Known rows, with every way that one mark hangs from another:
(Q (X C K (P H M) Y)): [-17  -7 -69 -17   7  13  26 -14  -4 -58  13 -14 -42  19  39 -71 -35 -51
  11  26   1]
(P M R (X C K Y)): [-13  20 -46 -26 -10   1  50  36   3 -53  -4 -16 -47  17  31 -69 -23 -20
   9  12  11]
(Q (X C)): [ 30 -12 -34 -10  -3   6   5 -19 -18 -26  -2  -3 -20  -4  22 -38  -8  -9
  -6  21  24]
(P H M R (X C K Y)): [-30  21 -55 -24  -6   4  54  36  -9 -67 -17 -18 -43  17  51 -78 -20 -28
  14   8  10]
(A (X C K)): [ 30 -15 -53  -7  -7  10   6 -16 -13 -21   5  -7 -45  11   5 -62 -44  -9
  14  17  17]
(V (A (X C Y))): [ 26 -10 -47 -17  -8  -1  -2   4 -25 -27  10   7 -50   9   2 -74 -35 -27
  11  25  21]
(V (A B) (Q (X (P H)))): [ 13  -3 -15 -11   8  16  -4  15 -17 -41  -2 -16 -23   3  27   0  -6 -16
   3  18  34]
(N (P M R (X K Y))): [-15  21 -24 -29  -6   2  51  26  13 -53  -2 -20 -42  15  25 -50 -13 -13
  14  17  30]
(V (A B X) Q): [ 32   0 -19  -5  -5   4 -12  24 -22 -16   0  -5 -41   7  -4  -7 -25  13
   7  11  35]
(N (P H M (X C Y))): [-23   6 -34 -26  11  -3  47   2 -20 -56  -9  -7 -29  20  44 -66 -12 -44
  24  24  20]
(V A (Q (X C K P Y))): [ 29 -12 -24 -19   7  14   1   2  12 -42  29 -23 -51   8  -7 -49 -35 -44
   9  23  27]
(X C K (P H M R) Y): [-37  19 -65 -16  -2  12  44  17  -3 -61   8 -13 -42  25  39 -76 -26 -48
  22  18   2]
(Q (X C K (P M R) Y)): [-10   7 -50 -19  -6  14  36   9   8 -51  21 -14 -48  17  33 -64 -27 -37
   8  25  10]
(N (P R (X C K Y))): [  6   4 -12 -26   5  13  45  14   9 -42   7 -18 -40  20  20 -73 -27 -35
  26  23  27]
(M (P (X C K Y))): [  9  -5 -37 -22  -3  18  32 -11  12 -42   1 -20 -39  21  21 -78 -38 -18
  21  24  25]
(Q (X C K P)): [ 30 -19 -42 -14   2  19  11 -25   5 -33  18 -16 -31   8  17 -47 -29 -32
   6  28  18]
(V (A B (X K P Y)) Q): [ 24  -7 -31 -10   3  19  -3  19   7 -27  29 -15 -60  26 -13 -38 -58 -28
  22  27  18]
(V A): [ 25   8 -38 -19 -15  -7  -8  11 -16 -31  -5  -3 -19 -11  -3 -22   1   6
  -8   9  33]
(Q (X P)): [ 30 -12 -33 -13  -6   8   4 -18  -1 -34   3  -7 -20  -5  26 -24   3 -17
 -10  32  31]
(V A (Q (X Y))): [ 28  -2 -16 -14  -6  -2 -12  14  -2 -37   2 -12 -36 -12  -2 -25  -2  -7
 -15  15  41]
(V A Q): [ 28  11 -16 -12 -11  -9 -10  21  -9 -30  -5 -13 -25 -13 -11  -4   7   9
  -7   3  46]

Rows:
[ -7  12 -58 -16  -8  -6  21  -1   1 -43  14   0 -30  13  16 -44  -7 -33
   2  33  11] => (X (P M) Y)
[ 30  -6 -24 -14  -7   0  -3  12   0 -35  15  -8 -54   7  -3 -42 -18 -34
   7  28  40] => (V (A (X P Y)) Q)
[-25  11 -76 -16  -2   6  24  -1   4 -60   6 -12 -36  16  24 -59 -25 -39
  10  22   2] => (X K (P H M) Y)
[ 13  -8 -17 -11  16  18   1  10 -23 -38   6 -15 -26  13  28 -16 -19 -31
  14  19  26] => (V (A B) (Q (X C (P H))))
[  5   1 -36  -6  -7  19  22  19  -7 -25  13   6 -45  28  31 -53 -31 -27
  19  43  11] => (A B (X (P R) Y))
[ -9   1 -47 -22  -4  19  30  -6   8 -59 -21 -22 -34  13  40 -70 -21 -11
  13  19  30] => (M (P H (X K Y)))
[-31  23 -46 -24  -7  -4  54  38 -22 -63 -25  -8 -33  14  62 -70   2 -30
  10  13  16] => (P H M R (X C Y))
[-37  20 -56 -14  -4   3  44  20 -16 -57   1  -2 -33  21  51 -68  -5 -50
  18  24   9] => (X C (P H M R) Y)
[-11  16 -22 -20 -18  12  40  19  -9 -57 -44 -18 -19   1  68 -40  21  11
   6   9  54] => (M (P H R X))
[ 33  -8 -25 -10   0  18  -6  17   0 -23  20 -18 -51  18 -10 -14 -46  -9
  19  17  28] => (V (A B (X K P)) Q)
[ 21  12 -15  -7  -3   1 -11  28 -13 -21   1 -10 -21   3 -12   6 -11  13
   3   8  30] => (V (A B) Q)
[ 12  -7 -53 -14   3  15  17 -15   9 -35  29  -9 -37  23  -1 -74 -43 -51
  20  35   2] => (X C K P Y)
[ 23  -6 -24  -5   4   7  -3  22 -22 -17  17   1 -51  22  -8 -45 -47 -21
  21  23  17] => (V (A B (X C Y)) Q)
[  3   0 -57 -12  -3  15  12 -12   0 -48  -2 -16 -23   7  22 -43 -17 -26
   9  19  17] => (X K (P H))
[-26   8 -66 -15   3  -1  30  -5 -17 -53   8   1 -29  22  36 -67 -17 -55
  17  29   2] => (X C (P H M) Y)
[ 34  -8 -27  -7   3  15  -6  18 -16 -16  15 -14 -53  19 -14 -29 -58  -1
  23   8  22] => (V (A B (X C K)) Q)
[ 36  -6 -49 -19 -17   3 -11   5 -12 -29  -1 -10 -48  -4  -6 -43 -33   6
   2   7  31] => (V (A (X K)))
[-10   9 -59 -23  -1   1  38  10 -16 -56 -20 -21 -31  11  41 -53 -20 -16
  10   2  13] => (P H M (X C K))
[ -3  26 -41 -24 -20  -2  42  37   4 -52 -21 -22 -35   1  34 -30   0  13
  -3   0  30] => (P M R (X K))
[ -9  20 -41 -16 -11   0  37  17 -10 -40   6  -5 -27  13  34 -35   1 -23
  11  19  21] => (X C (P M R))
[-11   8 -29 -22  -8  24  45  13  -5 -56 -29 -26 -30  13  59 -63 -13  -2
  22   4  41] => (M (P H R (X C K)))
[ 36 -15 -49 -21  -5  12   0  -4  -9 -29  20 -10 -52  13   1 -59 -47 -31
  19  21  25] => (V (A (X C K P)))
[ 30  -9 -34 -12  -3   5  -3  12  -4 -29  18 -14 -64  11 -19 -63 -49 -23
  17  12  27] => (V (A (X C K Y)) Q)
